Known rows, with every way that one mark hangs from another
(sozat (fisiba (pimi (nidu sudel)))): [  6  18  -5 -12  32 -23 -30   2 -23   0 -22 -13  20 -29   7  18  11 -48
 -22 -29  17   1  -1 -17  11  18 -20   0  47 -15  14 -30  25   4  -1   1
  13 -39 -13 -28 -24]
(gele (zemidu (dokik nidu) sudel)): [  1  12 -51 -16  18 -13 -43  27 -15  21 -18 -28  -6 -24  -2   3 -10 -11
 -36 -29   0  25  13 -13   9  19  10  21  53   9  -3 -13  22   3 -12   9
  27 -15 -33   7 -18]
(dokik (fisiba (pimi (nidu vomo)))): [  5  23 -21  -9  20  -4 -42  20 -20  -5 -25 -10  -7 -37   5  27  19 -24
 -17 -29  10   9  -2 -21  25  21 -13   3  36 -18  11 -20  22   1 -12  -5
  28 -38 -24 -39 -25]
(sozat (fisiba pimi)): [  6  12  -2  -7  20 -26 -34  11 -17  10  -5 -14  13 -30  -3  11   2 -25
 -22 -26  18   4   7 -14  12  15  -8   7  35  -4  16 -31  23  11  -8  -5
   5 -19 -19 -22 -24]
(zemidu (dokik fisiba) gele): [ -7  17 -24  -9  13 -16 -44  39   7  24 -28 -26  -4 -22   5   8  -1  -6
 -43 -25   1  19   7  -9   9  24  17  15  48  -6  -3 -31  19  12 -14   0
  15 -18 -15  -3 -19]
(pimi (fisiba sozat) nidu): [  3  27  -9  12  23 -10 -29  11  -4 -10 -21 -20 -12 -33   6  26  -5 -34
 -18 -34   9  19   4 -13  29  11 -19   4  26   1   9 -30  13  -6   0  -9
  17 -18 -23 -21 -30]
(gele (zemidu sudel)): [  7  12 -40 -11   7 -22 -42  20  -5  17  -1 -34   6 -29  -7   1 -12 -19
 -34 -30  -1   3   4  -8  17   8  -8  15  52  11   4  -6  22  10  -7   6
  25 -10 -27  -7 -29]
(sozat (fisiba (pimi (nidu (sudel zemidu) vomo)))): [  1  23 -17 -14  37 -25 -36  -2 -53   0 -27   2  30 -34   2  14  20 -43
 -16 -29  15 -14  -6 -19  10  24 -18  14  38 -20  25  -7  31  -6   6   9
  26 -32  -3 -45 -37]
(nidu pimi vomo): [  3  23 -22 -18  -2 -17 -39  14 -42   9  10 -16  -2 -30  13   1   0 -11
 -21 -17   8  -5 -11 -22  33   9 -21  -6  50 -17  17  -7  13   2  -4   0
  30 -23  -4 -34 -44]
(zemidu (dokik (nidu vomo)) gele pimi): [ -2   7 -30  -9   6 -15 -33  56  -9  17 -26 -28 -15 -18  22   7  -4 -13
 -34 -31  -3  15   8 -23   8  35  16  20  51   1   3 -29  29   5 -10  -2
  20 -47 -10 -14 -25]
(gele (zemidu dokik (pimi fisiba nidu))): [  3  17 -35  23  22 -13 -30  15  10 -13 -26 -21 -13 -27  13  28 -19 -37
 -31 -49   7  16   5 -11  -3  20   4  22  44  13  -3 -29  21   8  12  11
  28 -36 -25 -21 -19]
(fisiba (pimi (nidu sudel vomo)) sozat): [ 17  18 -21 -31  26 -14 -31  13 -41  -2 -27 -32   7 -45  12  13  15 -38
 -23 -22   5 -13   2 -25  33  16 -19  -7  60 -22  28 -22  25  -2 -10   2
  32 -46 -12 -46 -36]
(fisiba (pimi nidu) sozat): [ 15  15  -2  -5  18 -11 -30  18 -15   0 -30 -30   4 -43   0  20   3 -26
 -24 -34   5   2   7 -19  20  11 -12  -1  46  -3  21 -36  23   1 -12  -9
  27 -29 -32 -27 -27]
(vomo (nidu dokik sudel)): [  3  22 -10 -24  14 -30 -32   2 -36   2   2 -22  12 -24  22 -15   0 -15
 -27 -16  13 -13   3  -5  16  17 -34  -8  48  -5  15   4  13   2   2   6
  30  -4 -11 -24 -35]
(nidu dokik (pimi (fisiba sozat)) sudel vomo): [ -4  35 -33 -33  14 -20 -39 -15 -47  -4  -5 -39   3 -39  13   6  15 -21
 -12  -3  19 -15 -11 -17  51   8 -42 -19  61 -26  24   4   9 -11  -5  19
  30 -35  11 -37 -54]
(sudel (zemidu dokik gele)): [ -7  12 -24  -2  14 -24 -36  30 -19  26 -31 -21  16 -22  -3  -6  -5  -8
 -39 -34  -5  -3   7  -4  -4  23  13  26  46   5  10 -16  24   5   1   8
  21   2 -11 -10 -33]
(gele (zemidu dokik (pimi fisiba) sudel)): [  6  17 -54   7  23 -16 -39  27   8  14 -24 -33  -5 -26  -1  15 -24 -31
 -37 -38   3  16   3 -11  -2  18  15  24  55  15  -2 -19  20  12   3  25
  18 -32 -23  -9 -18]
(gele (zemidu (dokik fisiba (nidu vomo)) pimi sudel)): [  3  17 -66 -15  23  -6 -54  44   0  12 -30 -24 -15 -28   6  16   4  -9
 -38 -25   2  33   3 -20   6  32  19  26  58   1  -5 -12  29   7 -17  10
  30 -49 -26  -8 -14]
(gele zemidu): [ 10  10 -25  -9   1 -23 -36   9  -5  -1   6 -28  -1 -27   2  -2 -11 -15
 -30 -23   4   0  12  -5  18   9 -20  11  44   8   7  -8  24  11  -2  -7
  29  -9 -21 -18 -31]
(sozat fisiba): [  1  17  -1  -2  19 -26 -36  16 -12  12   7  -9   8 -23   4   5  -5 -17
 -26 -26  19  11   3  -9  13  13 -13   9  28  -3   9 -23  15   8   0 -10
   2 -10 -12 -14 -28]
(dokik zemidu): [  6  14 -18   4   7  -9 -36  18  -7  13  -6 -11  -1 -32  -2  11  -1   0
 -31 -10   8   3  -1  -6  10  10 -31  -8  33  -7   9 -20   9  10  -5 -11
  12  -1 -12 -11 -26]
(sudel (nidu (pimi fisiba)) (zemidu gele)): [-16  23 -16  10   8 -29 -31  -1 -20  -7 -23  -7  11 -19   8   1   1 -42
 -18 -27   4  -8   2  -9  21  13 -26  19  39  -2  19   4  26  -4   9   6
  32 -17  -2 -15 -44]
(nidu pimi): [  6  19 -12 -11  -2 -18 -36   9 -24  11   5 -22   2 -27   7   0  -2 -15
 -27 -15   6   2  -5 -14  25   8 -26  -7  51 -12  13 -14  14   6  -5  -5
  26 -16 -11 -18 -37]
(dokik nidu zemidu): [  1  11 -22   0   7  -4 -35  16  -8   4 -12 -11 -11 -28   1  14   6   2
 -25  -5   6  20   4 -10  10  19 -40  -7  25  -5   4 -19  16   3 -14 -20
  17  -7 -20  -1 -23]
(fisiba (pimi (nidu (sudel (zemidu dokik)) vomo)) sozat): [  9  23 -33 -28  43 -15 -37   9 -60   9 -49 -17  23 -46   0   9  16 -26
 -32 -27   2 -17   0 -23   8  21   6  13  60 -22  30 -15  28  -8  -3  16
  41 -32  -6 -44 -32]
(fisiba (pimi (nidu dokik))): [  2  19  -4   2   9 -13 -32   5 -20  -7 -22 -28  -1 -38  -5  15   3 -15
 -14 -34  10 -11   0  -5  20  13 -24  -6  46   1  14 -14  17  -2  -5   1
  30 -24 -28 -30 -33]
(fisiba (pimi (nidu dokik sudel vomo)) sozat): [  6  24 -19 -31  23 -15 -35   2 -43  -8 -28 -39   9 -48   4  12  18 -21
 -18 -18  11 -21  -2 -19  38  15 -29 -13  65 -21  26 -10  20  -8  -8  10
  36 -45 -10 -47 -44]
(fisiba (pimi (nidu dokik vomo)) sozat): [  5  23 -13 -11  17 -13 -38  13 -36  -8 -23 -35   1 -50   1  19  13 -12
 -12 -30  12 -13   1 -19  35  13 -16  -6  48  -7  26 -18  17  -6 -11   3
  34 -36 -22 -43 -42]
(pimi (fisiba sozat) (nidu dokik vomo)): [ -8  34 -18   5  22 -10 -35   6 -26 -17 -17 -26 -14 -39   6  24   4 -21
  -5 -33  18   1  -2 -14  42  12 -25  -1  27  -5  15 -12   6 -14   1   4
  27 -24 -14 -35 -46]
(pimi (nidu (sudel (zemidu gele)))): [ -3  17 -14  -9  15 -22 -27  11 -19   7 -35 -22  21 -23   4   1   6 -40
 -29 -29  -4 -12  -2  -7   9  24 -25  14  50  -5  11  -5  31  -1   4   2
  29 -18  -6 -21 -42]

Rows
[  2  27 -18  -6  10 -15 -35   2 -19   2  -8 -28  -3 -34   7  16   0 -25
 -20 -16  12  11  -1 -19  35   4 -28  -6  44  -9  17 -23  13  -3  -8   1
  23 -22 -10 -17 -37]
(nidu (pimi (fisiba sozat)))
[ -2  28 -14   1   5 -23 -29   1 -35   1   6  -6  -3 -21  29   7  -6 -39
 -16 -26  17  12  -1 -21  22  12 -25  -1  30  -1  14 -12  11   2   4   4
  30  -5 -20 -19 -33]
(vomo (nidu (pimi fisiba)))
[-10  25 -29 -13  27 -20 -29   9 -34  -5 -43 -25  11 -32  10  17  16 -51
 -18 -30   1 -12   1 -21  30  24 -24  15  39  -9  19  -6  29 -14   3   8
  31 -31   0 -34 -48]
(pimi (fisiba sozat) (nidu (sudel (zemidu gele)) vomo))
[  7  24 -28 -38   5 -18 -36   3 -50  11   6 -20   9 -28  16  -6   8 -24
 -27  -3   6 -14 -11 -19  37  11 -34 -13  65 -31  19   1  16   2  -3   7
  31 -33   9 -37 -46]
(nidu pimi sudel vomo)
[-10  13 -45 -19  13 -14 -40  55 -28  39 -29 -28 -10 -18   9   6  -3 -14
 -32 -31  -5  20   8 -27  21  29  24  20  50   0   0 -19  22   1 -16   9
  19 -28 -18  -1 -28]
(zemidu (dokik (nidu vomo)) gele sudel)
[ -5  28 -19 -19  -4 -18 -43   3 -44   2  10 -25  -1 -33   7  -1   6   2
 -15 -14  13 -14 -11 -14  38   8 -29 -12  52 -17  19   6   8  -3  -4   7
  35 -21  -3 -32 -52]
(nidu dokik pimi vomo)
[  8  21 -23  12  33 -16 -35  31  11   0 -29 -29  -1 -29   5  12 -17 -39
 -31 -26   8  13   4 -13  16  11  -8  15  48   2  16 -18  21   4  -1   1
   9 -37 -13 -11 -21]
(zemidu (pimi (fisiba sozat)) (sudel nidu))
[ -2  14 -12  18  24 -28 -29  23  11 -12 -42 -25  10 -26   7   7  -6 -40
 -28 -33   1  -6  12  -7   8  19 -14  28  38  10  24 -12  35   1   7  -3
  21 -32  -6 -16 -33]
(sudel nidu (zemidu gele (pimi (fisiba sozat))))
[  0  11 -20 -24   9 -29 -31  13 -24  18 -25 -25  25 -21  -1 -13   6 -27
 -33 -16  -6 -18   3  -3   9  22 -22  13  55  -5  14   3  32   2  -2   2
  25 -11   1 -18 -40]
(nidu (sudel (zemidu gele)))
[ -7  32 -31  16  21  -7 -38  25 -14  -3 -22 -29 -11 -31   3  28  -7 -31
  -8 -42  13   7 -16 -15  23  19 -14   6  39   3   3  -4  11  -5   6  19
  17 -44 -14 -26 -38]
(zemidu (pimi fisiba (nidu dokik vomo)) sudel)
[  5  26 -25  -9  29 -22 -35  -6 -14  -8 -34 -39  17 -36  -8   3   6 -23
 -24 -10  10 -19  -3   3  10  20 -37   3  50  -3  24   4  24  -7   0  14
  21 -24   4 -30 -41]
(nidu dokik (sudel (zemidu (pimi (fisiba sozat)))))
[-11  28 -46  -6  19  -8 -39  15 -28  23 -23 -15 -10 -19   1  16  -5 -26
 -22 -23   7  33  -8 -23  22  18  -1   5  48  -8  -4 -19  12  -8 -11  15
  18 -22 -19   7 -22]
(zemidu (dokik (nidu (pimi fisiba))) sudel)
[ -6  19 -27   8  23 -15 -21  27   7   5 -46 -30  -4 -18  23  21  -9 -53
 -35 -38   2   8  -1 -14   2  29   1  13  61  -4  -2 -34  24   6   8  16
  14 -51  -4 -21 -24]
(zemidu dokik gele (pimi fisiba (nidu sudel)))
[-13  20 -31  -5  27 -23 -47  31 -20   7 -38  -1   7 -24   8  -3   9 -12
 -35 -27   1  -4   7  -9   6  26  14  36  39 -13  14  -3  24   0   4   5
  32 -17   0 -20 -29]
(sudel (nidu vomo) (zemidu (dokik fisiba) gele))
[  0  20 -55 -27  28  -1 -52  39 -30  28 -39 -15  -9 -30  -5  17  16  -8
 -29 -18   5  28   2 -28  17  30  22  12  48 -16   4 -19  24  -3 -27  10
  21 -38 -27 -11 -11]
(zemidu (dokik (fisiba pimi) (nidu vomo)) sudel)
[  0  15 -35 -37  34 -20 -43  19 -15  26 -65 -38  28 -41  -9   3  26 -20
 -45 -13  -4  -7  10 -12   5  29  11  16  68 -17  21 -24  38   4 -23  17
  30 -30  -6 -18 -24]
(nidu (sudel (zemidu (dokik (fisiba pimi sozat)) gele)))
[ -9  34 -21  -6  18 -21 -41  -6 -36 -21  -2 -20  -8 -39  15   6   4 -18
  -9 -18  20 -14  -2 -17  50   2 -34  -3  45 -17  28   3   7 -11   4   8
  35 -33   1 -32 -50]
(sudel (nidu dokik (pimi (fisiba sozat)) vomo))
[  8  25 -44 -22  35 -14 -49  24 -24  13 -37  -8  13 -30   2  -1  11  -9
 -41  -9   3   0  -7  -6  -6  34   4  18  56 -25  13   0  26   4  -1  14
  26 -37  10 -36 -24]
(nidu (sudel (zemidu (dokik fisiba) pimi)) vomo)
[  0   9 -16   6   8  -9 -25  29  12   5 -39 -34   5 -30  18  23   6 -33
 -37 -23  -2   1  -7 -12   0  24 -34  -8  61  -7   3 -29  24  13  -4  -1
  18 -47  -5 -15 -29]
(dokik (zemidu gele (pimi (nidu sudel))))
[ 12  21 -30 -36  46 -22 -46  12 -40  17 -47 -13  28 -43   9  -1  22 -18
 -43 -14   7   1  10 -16  -6  29   7  14  53 -15  28 -17  32   1 -13  15
  38 -12 -20 -24 -16]
(vomo (nidu (sudel (zemidu (dokik (fisiba pimi sozat))))))
[  1  25 -36  -8  24  -8 -39   6 -15  -9 -25 -38   0 -45   7  19  15 -11
 -22   2  17 -14  -8 -12  24  19 -44 -18  50 -17  19  -9  12  -1  -6  13
  17 -43  10 -32 -40]
(nidu (dokik (zemidu (pimi (fisiba sozat)))) sudel vomo)
[  6  28 -15  -6  31 -12 -26   1 -14  -7 -28 -25  -2 -30  12  21   1 -46
 -23 -21  10   9   1 -14  30  12 -33  -3  40 -13  10 -22  17  -7   0  -3
  17 -29 -10 -25 -32]
(pimi (fisiba sozat) (nidu sudel))
[  5  17 -22  23  13  -6 -32  16  12  -1 -20 -17 -12 -29   0  25  -7 -19
 -26 -14  10  12  -4  -8   2  18 -31  -3  30   0   5 -25  14  10   0  -4
   6 -23 -10 -15 -24]
(dokik (zemidu (pimi fisiba)))
[ -5  21 -26  -2  19  -8 -53   2 -16 -16 -24  -9  -3 -46  -1  15  25   7
 -17  -4  19 -15  -1  -8  24  17 -34  -9  38 -23  19   0  12   1 -11   0
  31 -30  -9 -30 -29]
(sudel (nidu (dokik (fisiba pimi) zemidu) vomo))
[  9  16 -29 -31  21  -5 -46  27 -23   0 -28 -24 -12 -40   3  20  29  -9
 -20  -8   9  22   8 -25  35  26 -12   0  37 -15  19 -22  30  -5 -33 -16
  29 -42 -25 -24 -22]
(dokik (fisiba pimi sozat) (nidu vomo))
[  4  21 -46   8  28  -5 -50  41  20   8 -40 -31  -4 -34   3  27  -9 -21
 -42 -43   1  29  -3 -12  -8  24  18  23  61   7  -9 -25  23  11  -6  15
  27 -41 -32  -6 -10]
(gele (zemidu (dokik fisiba) (pimi nidu) sudel))
[ -6  34 -40 -35  16  -3 -57  -4 -32   0 -20 -33   8 -53   6  16  39  12
 -24  16  17  -6 -18 -15  41  12 -52 -31  65 -40  21   1   7  -3 -23  11
  36 -36  10 -27 -45]
(nidu (dokik (fisiba sozat) zemidu) pimi sudel vomo)
[-11  21 -35 -38  13 -24 -47   3 -34   6 -41 -33  23 -36  -6   1  36 -15
 -20  -9   4 -30  -2  -6  24  32 -22   5  59 -18  21  15  34  -3 -17  18
  36 -34   2 -37 -45]
(nidu (dokik (fisiba pimi)) (sudel (zemidu gele)) vomo)
[  2  17   4   9  25 -19 -31  11 -16   0 -16  -8  10 -33   5  23   5 -37
 -17 -39  17  10   1 -17  11  17 -10   9  31  -3  11 -36  21   5  -2  -6
  11 -28 -26 -25 -23]
(sozat (fisiba (pimi nidu)))
[  6  20 -24 -21  31 -29 -34  13 -51  20 -20   2  24 -24  16 -18  -4 -19
 -41 -24   4  -5   4  -7 -12  23   0  19  43  -6  18  -1  22   4  11  14
  33   8 -10 -22 -25]
(vomo (nidu (sudel (zemidu dokik))))
[ 10  21 -40  -9  28 -10 -42  18  12  -9 -37 -28  -1 -31  15  18   2 -28
 -45 -29   5  14   0  -8  -4  26  -5  12  69  -8  -4 -21  29  11  -1  11
  34 -51 -16 -21 -14]
(gele (zemidu (dokik fisiba) (pimi (nidu sudel))))
[  0  29 -28 -17  17 -22 -33 -21 -39   2 -15 -10  17 -24  -1   1   8 -37
 -18  -7   7 -11 -11  -7  18  14 -42   0  48 -18  17  10  21  -7   5  15
  30 -14   5 -29 -43]
(nidu (pimi fisiba) (sudel zemidu))
